Each row was made from one small tree. Brackets hold a mark, then the marks that hang from it, in the order of their numbers. Every link used is in the known rows. Write each row's tree.
In the rows, 128 means zero.
Known rows
[k_281 [k_277 [k_83 k_696] k_318 [k_516 k_771]]]: [130 114 153 124 245 146 104 129 115 128 132 114 144 131 143 138 110 112
 158 127 146 130 125 165  73 115 117 108 125 149  94 159 147 179 134 124
 121 106 119 169 166]
[k_438 k_421 [k_470 k_440]]: [128 139 140 117 140 136  96 111 139 139 126 120 140 132 115 133  84 128
 143 131 125 150 129 121 107 124 148 197 114 132 125 148 130 117 139 121
 130 136 129 105 110]
[k_281 [k_277 [k_516 k_771]]]: [135 120 140 122 171 141 113 135 123 132 122 128 138 124 123 139 116 125
 145 127 132 120 127 152  98 122 121 126 113 144  94 148 137 153 124 123
 120 125 135 148 167]
[k_318 [k_277 [k_83 k_696] k_281]]: [127 131 128 125 208 115 136  87 114 114 150 119 147 147 158 146 105 124
 139 126 137 126 124 137  83 118 119  87 138 139 126 124 116 151 151 125
 129 126 141 161 122]
[k_421 k_825 [k_922 k_281]]: [136 113 152 141 109  95 129  99 119 141 121 130 129 108 136 135  68 115
 113 120 155 109 124 108 101 122 146 109 138 139 104 142 104 133 124 121
 162 130  72 157  78]
[k_825 [k_421 [k_438 k_470] [k_922 k_83]]]: [146 117 138 134  95 135 142  86 126 178 125 101 127 128 121 153  36 109
 137 122 153 113 129 123 135 133 131 126 145 130 107 148 100 156 150 119
 122 127 167 135  84]
[k_470 [k_438 [k_421 k_825 [k_922 k_83]]] k_440]: [125 136 134  91 110 120 112  80 125 150 120 118 143 113 130 148  18 119
 181 129 163 136 131  79  81 126 174 149 150 133 141 113  98 126 130 107
 173 154 109 144  48]
[k_83 [k_277 k_281 k_318] k_696]: [102  97 154 140 187 104 151 128 124 120 145 126 155 138 143 126  97 132
 172 135 124 130 116 150  91 113 100  80 145 115 121 150 126 171 131 137
 117 121 146 135 123]
[k_318 [k_277 k_281 [k_516 k_696 k_771]]]: [135  97 134 115 176 145  94 111 125 122 137 122 145 147 153 145 116 138
 157 126 118 109 122 151  81 117 123 110 128 144 119 144 132 170 122 127
 109 142 169 169 191]
[k_696 [k_83 [k_277 k_281] k_922]]: [133  81 138 151 124 134 122 128 113 126 157 122 123 128 121 112  82 155
 158 126 150 137 119 133  95 121 122  87 146 107 162 143 114 124 119 118
 103 130 175 148 139]
[k_771 [k_516 [k_277 k_281] k_696]]: [149  88 127 111 196 119  91 144 125 124 133 122 138 147 145 139 133 130
 167 127  96 109 122 120  50 116 114  79 134 136 156 152 110 162 107 140
 104 142 152 185 173]
[k_421 k_438 k_825 k_922]: [138 113 123 129  75 104 132  90 113 151 134 118 140 106 130 140  59 111
 112 127 144 104 125 115 122 124 151 104 177 138  81 123 101 143 123 136
 147 136  59 152 106]
[k_281 [k_277 [k_83 k_696] [k_516 k_771]]]: [128 118 136 123 214 144 118 128 114 129 135 110 141 134 131 146 111 117
 167 124 137 120 128 154  75 115 117 111 114 143 102 151 140 157 128 129
 119 113 113 164 161]
[k_83 k_696]: [115 119 131 138 137 119 150 123 131 128 135 120 146 136 127 128 134 131
 151 125 108 120 127 121 122 125 114 127 122 119 132 135 129 134 132 137
 126 127 109 119 127]
[k_440 [k_470 k_438] k_516]: [ 96 139 104 132 106 149 128  85 111 121 128 118 122 140 137 131  79 146
 141 138 164 117 122 112 142 132 140 175 133 114 164 144 112 137 108 148
 122 155 152 145 127]
[k_277 [k_83 k_696 [k_922 k_281]] [k_516 k_440]]: [141  91 176 177 158 147  96 130 113 135 123 109 103 119 135 131 146 124
 160  95 184 104 127 122  55 122 145  90 102 125  97 165 119 130 145 119
 121 117  83 178 141]
[k_772 [k_771 [k_516 [k_440 k_470] k_696]]]: [132  98 129 135  77 136  21 119 126 137 116 125 112 137 159 122 137 112
 197 116 128  93 125 107 114 136 127 161 135 119 157 163 120 165  84 128
 108 155 104 136 166]
[k_825 [k_421 k_438 k_922]]: [124 120 137 151  55 120 138  86 116 158 137 114 141 117 125 146  63 113
 121 126 131 103 127 132 118 123 138  91 168 134  72 136 105 155 121 134
 135 132 165 145 109]
[k_922 [k_83 [k_277 k_318]] k_281]: [133  82 176 148 162 115 145 129 129 148 108 135 113 120 144 126  96 124
 138 127 210 122 125 129 111 121 126  95  87 118 147 139 125 151 141 113
 140 111 149 132  91]
[k_470 [k_438 [k_421 k_825]] k_440]: [116 138 123  95 105 124  99 101 123 127 121 125 161 114 117 142  54 132
 154 133 133 132 125  95  81 122 177 154 138 132 128 124 110 118 124 130
 157 160 101 124  88]
[k_470 [k_438 [k_421 k_825 [k_922 k_281]]] k_440]: [117 121 146 118  86 104 105  74 122 142 114 127 149 101 132 144  24 132
 136 125 147 121 126  87  52 118 188 128 134 139 118 136  96 130 127 120
 186 151  96 154  52]
[k_470 [k_438 [k_421 k_922]] [k_440 k_516]]: [ 96 134 133 125  84 132 102  67 115 134 136 113 136 128 137 147  41 136
 166 136 155 139 130 100  85 119 169 171 162 129 119 138 113 130 112 125
 158 149 156 166  89]
[k_277 k_83 [k_516 k_440 k_771]]: [151 116 143 114 150 161  52 147 113 128 127 108 102 121 137 143 135 107
 151 117 174 119 131 143  87 125 141 120 131 146  99 144 135 140 101 120
 107 122  93 181 157]
[k_318 k_277]: [140 123 134 133 136 118 121  86 129 117 132 136 139 133 140 134 132 128
 107 132 146 121 128 128 124 129 130 141 121 133 113 111 128 129 145 119
 131 136 134 124 129]
[k_516 [k_277 k_83 k_281] k_696 [k_771 k_772]]: [164 106 126  83 190 141  86 161 119 124 137 103 114 144 150 151 135 123
 151 133 131 114 121 143  44 114 123  69  98 123 177 146 123 177  78 141
  97 144 138 180 171]
[k_440 k_470]: [114 145 122 139 130 135 126 109 126 131 129 130 127 131 134 117 111 131
 131 134 142 121 123 126 142 130 125 153 123 116 155 135 121 136 112 137
 122 141 135 119 128]
[k_772 [k_771 [k_516 [k_277 k_83] k_440]]]: [183 102 146 104 133 128   4 142 118 125 117 122  93 123 156 151 138  93
 164 114 156 111 130 115  62 128 132 108 117 136 117 143 113 133 117 117
 114 129  92 187 143]
[k_696 k_83]: [141 108 117 131 129 130 116 129 117 127 142 125 130 124 121 115 111 135
 122 127 132 138 126 117 131 133 120 124 134 131 159 132 128 125 112 119
 130 120 162 129 133]
[k_277 [k_83 k_922] k_281 k_516]: [135 130 142 139 216 165 106 130 110 123 139 114 105 128 138 141  96 130
 165 112 154 144 125 149  64 117 141  69 153 135 101 152 113 126 148 123
 113 116 166 189 145]
[k_516 [k_277 k_83]]: [157 125 131 108 185 135 106 141 121 119 130 119 109 127 140 141 127 116
 113 128 150 125 127 132  80 119 132 104 100 136 134 122 119 119 131 128
 118 129 112 177 147]
[k_421 [k_922 k_83]]: [133 125 140 125 137 122 139 106 130 150 128 120 113 125 141 135  95 114
 156 123 159 133 133 112 127 130 126 119 139 128 139 117 116 135 133 108
 143 122 135 150  88]
[k_772 [k_771 [k_516 [k_277 k_318]]]]: [171  94 151 112 163 123  33 130 131 126 112 139 118 127 149 140 120 112
 153 127 129 126 123 129  81 126 116 118 120 130 119 147 125 151 131 122
 124 121 143 155 150]
[k_438 [k_421 k_825] [k_470 [k_440 k_516]]]: [131 152 138 132 122 125  98  98 116 136 130 111 149 134 114 148  35 119
 149 135 173 140 125 106 123 121 151 234 138 135 109 169 122 110 114 122
 130 155  88 133 101]
[k_318 [k_277 [k_83 k_696]]]: [131 119 132 131 172 122 126  80 120 115 146 118 142 142 150 140 123 121
 132 128 150 119 128 128 100 122 126 125 122 132 119 115 129 134 154 126
 132 127 113 143 124]
[k_277 k_83 k_281 [k_516 k_440 k_771]]: [146 129 141 111 183 153  62 152 107 127 132 109 108 125 146 149 116 110
 163 116 160 126 127 151  69 121 132  80 144 152 104 156 122 159 104 119
 108 121 115 200 156]
[k_470 [k_438 [k_421 k_825 [k_922 k_281]]]]: [123 125 138 112 123 100 111  74 121 132 114 118 146 106 127 137  35 131
 103 122 163 104 124  97  59 116 169 137 120 142 120 131  96 129 140 125
 165 147 105 134  67]
[k_922 [k_83 [k_277 k_318 k_516] k_696] k_281]: [121  69 186 164 209 120 155 131 129 143 118 127 129 124 139 134  93 122
 174 119 197 116 122 132  85 115 110  81  83 114 117 161 129 152 152 120
 137  98 159 134  95]
[k_922 k_83 k_281]: [142 119 146 139 141 123 153 128 128 157 105 132 112 121 136 137 116 128
 127 116 178 120 132 109 124 128 131 107  80 126 162 132 117 134 143 112
 147 119 144 135  94]

Which tree is each row?
[138 132 137 122 241 138 107  96 110 107 141 125 130 133 159 152  91 116
 133 124 160 137 124 152  67 118 129  76 144 154  80 130 116 138 154 119
 132 114 184 184 127] | [k_318 [k_277 k_83 k_281 k_516]]
[185  95 170 130 110 151  54 146 119 144 109 112  79 115 135 136 160 131
 113 110 197  93 129 124  58 122 155 111  58 125 152 145 117 134 115 112
  99 149  48 209 177] | [k_516 [k_277 [k_83 [k_922 k_281]]] k_440 k_771]
[174  71 153 117 203 118  61 140 130 119 126 122 135 142 141 131 164 112
 155 136 138 114 120 122  44 125 117  99 122 119 142 150 134 181  89 143
 110 131 155 133 145] | [k_771 [k_516 [k_277 k_318] k_696] k_772]
[121  93 153 150  58 116 159  89 119 169 137 110 130 120 127 152  36 110
 160 131 180  98 128 127 119 120 132  79 147 115  93 129 101 150 126 123
 127 130 175 141  78] | [k_825 [k_421 k_438 [k_922 [k_83 k_277]]]]
[101 155 110 106 144 142 112  85 128 121 121 118 144 128 126 120  82 148
 123 135 151 116 123 114 103 123 146 181 105 120 166 123 112 129 127 141
 124 157 168  98 116] | [k_440 [k_470 [k_438 k_421]]]
[107  87 163 151 161 111 128 148 119 114 143 119 144 130 135 137 118 119
 195 118 133 108 118 141  70 115 105  70 138 118  87 161 118 152 120 136
 104 122 125 151 128] | [k_83 [k_277 k_281 [k_516 k_440]] k_696]
[132 121 141 145 185 133 128  78 116 119 151 114 132 146 150 140 113 137
 148 118 149 125 125 135  76 118 130  97 137 124 125 126 114 140 162 119
 115 138 125 170 140] | [k_318 [k_277 [k_83 k_696 k_922] k_281]]
[154  93 139 114  74 135  68 155 130 134 124 110 117 137 132 129 185 118
 160 125 138  96 126 124 105 135 131 135 110 114 157 145 142 178  61 134
 100 152  86 115 163] | [k_516 k_440 k_696 [k_771 k_772]]
[161  62 159 134 105 135  59 153 112 116 144 114 120 119 110 127 129 118
 166 129 182 114 121 132  78 131 115 112 122 106 125 152 140 147  57 125
 100 117 146 114 128] | [k_696 [k_83 [k_277 [k_516 k_440 [k_771 k_772]]]]]
[129 115 143 145  40 132 118  82 125 170 135 115 140 123 120 152  34 115
 147 129 104 125 126 124 115 129 154 119 173 129  73 161 105 155 129 130
 141 134 143 149  90] | [k_825 [k_421 [k_438 [k_470 k_440]] k_922]]
[149 129 141 133 121 126  92 137 128 125 117 129 119 124 135 118 151 119
 120 128 156  98 121 116 112 132 124 144  90 117 154 136 113 139 103 134
  99 160  91 154 160] | [k_516 k_277 [k_440 k_470]]
[110 107 168 152 190 129  90 135 116 116 130 132 127 123 150 116  96 116
 167 128 179 120 111 157  91 122 116  93 145 121  98 169 117 175 105 132
 104 132 159 155 138] | [k_83 [k_277 k_281 k_318 [k_516 [k_440 k_470]]]]
[151 123 143 110 210 146  97 133 112 125 131 115 122 125 129 152 119 107
 148 131 165 128 128 157  63 122 128  96 117 136  98 147 140 162 100 126
 123 110 151 141 130] | [k_281 [k_277 k_83 [k_516 [k_771 k_772]]]]
[159 114 167 119 186 136  59 157 116 125 123 122 124 122 140 141 142 105
 157 122 160 129 118 154  66 130 117  77 145 131  97 165 135 201  85 129
 110 119 158 142 137] | [k_277 k_281 k_318 [k_516 k_440 [k_771 k_772]]]
[171 116 141 112 209 104  94 136 120 118 133 125 135 135 127 151 136 115
 157 134 126 122 121 119  39 121 105  60 133 117 135 145 109 156  94 145
 116 123 182 142 102] | [k_771 [k_516 [k_277 k_281]] k_772]
[135 124 167 158 106 117 148 100 123 165 115 122 120 123 134 149  65 112
 142 115 175 112 131 113 108 126 128  90 115 130 128 151 104 147 132 104
 154 123 193 150  63] | [k_825 [k_421 [k_922 k_83 k_281]]]
[140 127 139 141 170 144 124 116 116 133 130 121 113 125 135 126 119 127
 129 121 158 132 131 143  94 126 146 115 123 134 123 131 123 132 146 111
 120 132 114 164 151] | [k_281 [k_277 [k_83 k_922]]]
[112 133 136  97 113 134 113  81 133 154 121 119 131 120 136 143  49 131
 176 129 152 144 134  90  80 126 169 139 134 129 151 112 106 133 137 108
 167 142 159 144  62] | [k_470 [k_438 [k_421 [k_922 k_83]]] k_440]
[131 100 139 152  80 109 141  87 121 165 120 127 124 104 140 135  87 127
  89 120 147  99 128 122 100 122 150  77 130 136 101 133 103 157 134 133
 157 116 106 158 101] | [k_421 k_438 [k_922 k_281]]
[158  99 134 109 169 125  52 122 123 124 132 116 117 137 149 155 117 108
 187 120 121 114 129 114  63 118 113 104 115 124 132 144 118 131 135 132
 120 119 106 174 138] | [k_772 [k_771 [k_516 [k_277 [k_83 k_696]]]]]
[139 106 123 112 176 124 126 158 128 124 130 124 134 141 147 133 132 136
 139 126  93 112 119 132  78 117 119  84 103 134 163 143 116 157 122 136
 105 151 141 180 185] | [k_516 [k_277 k_281] k_696]
[144 112 164 144 203 111 154 127 124 158  96 144 129 117 147 124 108 117
 108 120 188 129 127 134 112 129 124  96  77 142 144 144 125 178 156  99
 153 113 148 140 111] | [k_922 k_83 [k_281 [k_277 k_318]]]
[164  70 140 136 193 145  90 153 118 126 140 121 127 135 142 102 121 152
 137 121 123 130 114 133  67 122 123  86 120 126 191 156 120 166 119 117
  95 146 173 187 213] | [k_516 [k_277 k_281 k_318] [k_696 [k_83 k_922]]]
[146 132 153 126 156  98 102  80 129 140 118 111 140 114 120 135  37 116
  95 123 165 113 123 111  86 116 144 184 111 147 107 156 106 119 145 116
 143 136  84 120  72] | [k_438 [k_421 k_825 [k_922 k_281]] k_470]
[172 108 145 105  95 131  76 160 129 131 115 121 116 124 128 135 168 123
 125 125 145  98 127 125  98 128 127 138  85 128 149 131 128 146  99 123
  95 154  62 169 181] | [k_516 k_277 k_440 k_771]
[109  97 158 132 201 110 166 132 126 138 137 122 142 139 146 131  86 125
 190 130 158 134 121 138 106 117  96  75 127 111 152 141 122 174 142 122
 119 119 160 133 105] | [k_922 [k_83 [k_277 k_281 k_318] k_696]]
[158  96 131 119 109 139  94 149 121 128 130 105 116 151 134 150 148 132
 155 139 156  96 123 125 100 120 119 154  90 106 166 155 140 162  59 146
  91 157 128 155 187] | [k_440 [k_516 k_277 k_696 [k_771 k_772]]]
[ 96 152 119 110 135 132 101  60 130 125 131 114 140 123 135 122  56 140
 129 135 148 116 123 111  86 122 148 173 132 124 151 124 104 134 124 135
 135 154 165 120  96] | [k_440 [k_470 [k_438 [k_421 k_922]]]]
[123  54 124 135 108 127 114 139 120 123 151 118 133 136 130 105 106 143
 150 133 133 118 122 125 113 123 122 121 125 117 175 140 133 135  96 125
 110 132 151 134 158] | [k_516 [k_696 [k_83 k_277]]]
[141 150 142 112 158 107 122  91 125 148 125 111 142 117 128 141  47 104
 143 123 192 122 131 100 111 120 136 165 136 138 125 118 109 118 129 104
 144 142 109 125  72] | [k_438 [k_421 k_825 [k_922 k_83]]]
[124 122 143 135 214 133 105 145 109 119 141 109 130 129 148 144 122 107
 177 109 140 124 124 136  63 120 117  63 148 142  93 158 115 155 129 128
 117 113 120 188 134] | [k_277 [k_83 k_696] k_281 [k_516 k_440]]
[140 143 138 114 135 122  93 109 132 136 123 118 155 123 109 137  52 118
 145 133 137 141 125 109 109 123 154 206 129 136 114 149 121 111 130 120
 137 150  83 108  95] | [k_438 [k_421 k_825] [k_470 k_440]]
[166 120 140 123 172 130  38 121 114 122 126 117 105 128 144 132 141 101
 148 129 183 103 126 110  65 128 129 127 118 128 147 143 106 140  89 135
  99 141  96 183 140] | [k_771 [k_516 [k_277 k_83] [k_440 k_470]]]
[124  95 181 164  90 108 156 100 124 158 123 121 118 125 131 146  51 115
 161 125 189 103 128 121  98 118 127  83 109 114 118 149 105 138 125 109
 144 125 192 148  54] | [k_825 [k_421 [k_922 [k_83 k_277] k_281]]]
[106  87 162 162 168 136 149 127 123 120 151 115 135 135 122 132  96 147
 205 118 130 119 117 144  69 109 114  76 137 101  98 160 118 127 146 138
 100 126 156 152 141] | [k_83 [k_277 k_281 k_516] k_696 k_922]
[155  91 152 118 182 120  79 174 126 123 118 127 130 133 161 121 158 119
 131 121 123 111 116 138  70 124 125  82 118 141 144 152 120 193 110 124
  99 152 112 190 198] | [k_516 [k_277 k_281 k_318] k_440 k_696]
[128 141 126  88 145 116 123  80 124 139 120 107 140 116 127 143  31 118
 146 125 177 118 129  90  89 124 155 155 138 138 143 108  98 125 141 112
 152 149 119 132  63] | [k_470 [k_438 [k_421 k_825 [k_922 k_83]]]]
[127  98 154 174 113 128 148 114 130 144 124 123 126 127 122 123 137 152
 142 110 141 107 126 113 100 121 131 114  94 106 142 150 121 128 151 128
 128 131  97 136 131] | [k_83 k_696 [k_922 k_281]]
[148 104 129  99  70 146  90 124 118 127 125 120 117 134 125 164 108 142
 171 144 146 124 125 106  74 130 156 134 107  99 163 143 123 156  70 149
 128 158 130 167 128] | [k_470 k_438 [k_440 [k_516 k_277 [k_771 k_772]]]]
[152 108 156 156 143 139 105  77 118 130 125 128 104 125 149 134 123 138
  95 117 197 116 130 129  82 123 161 115  93 128 123 121 117 117 164 107
 136 132 123 163 124] | [k_318 [k_277 [k_83 [k_922 k_281]]]]
[130 111 146 149 150 117 168 125 131 157 114 124 129 129 134 135 123 130
 150 114 161 112 131 103 125 125 114 104  76 117 171 140 119 142 146 120
 145 116 122 129  95] | [k_922 [k_83 k_696] k_281]
[129 106 166 155 214 103 175 122 127 158 104 136 148 124 145 125 117 121
 134 118 170 118 127 127 106 126 111  93  76 133 149 148 128 184 158 108
 152 111 135 134 110] | [k_922 [k_83 k_696] [k_281 [k_277 k_318]]]
[168  91 132  96 127 137  92 157 135 128 124 112 122 139 130 138 167 131
 145 135 118  97 123 130  79 123 122 123  81 109 174 136 138 162  78 143
  95 153 120 134 176] | [k_516 k_277 k_696 [k_771 k_772]]
[147 119 153 137 126 100 145 102 120 158 112 126 121 109 139 141  58 109
 135 115 188 112 129  96 112 126 142 108 120 136 134 133 100 136 131 106
 164 128  89 159  57] | [k_421 k_825 [k_922 k_83 k_281]]
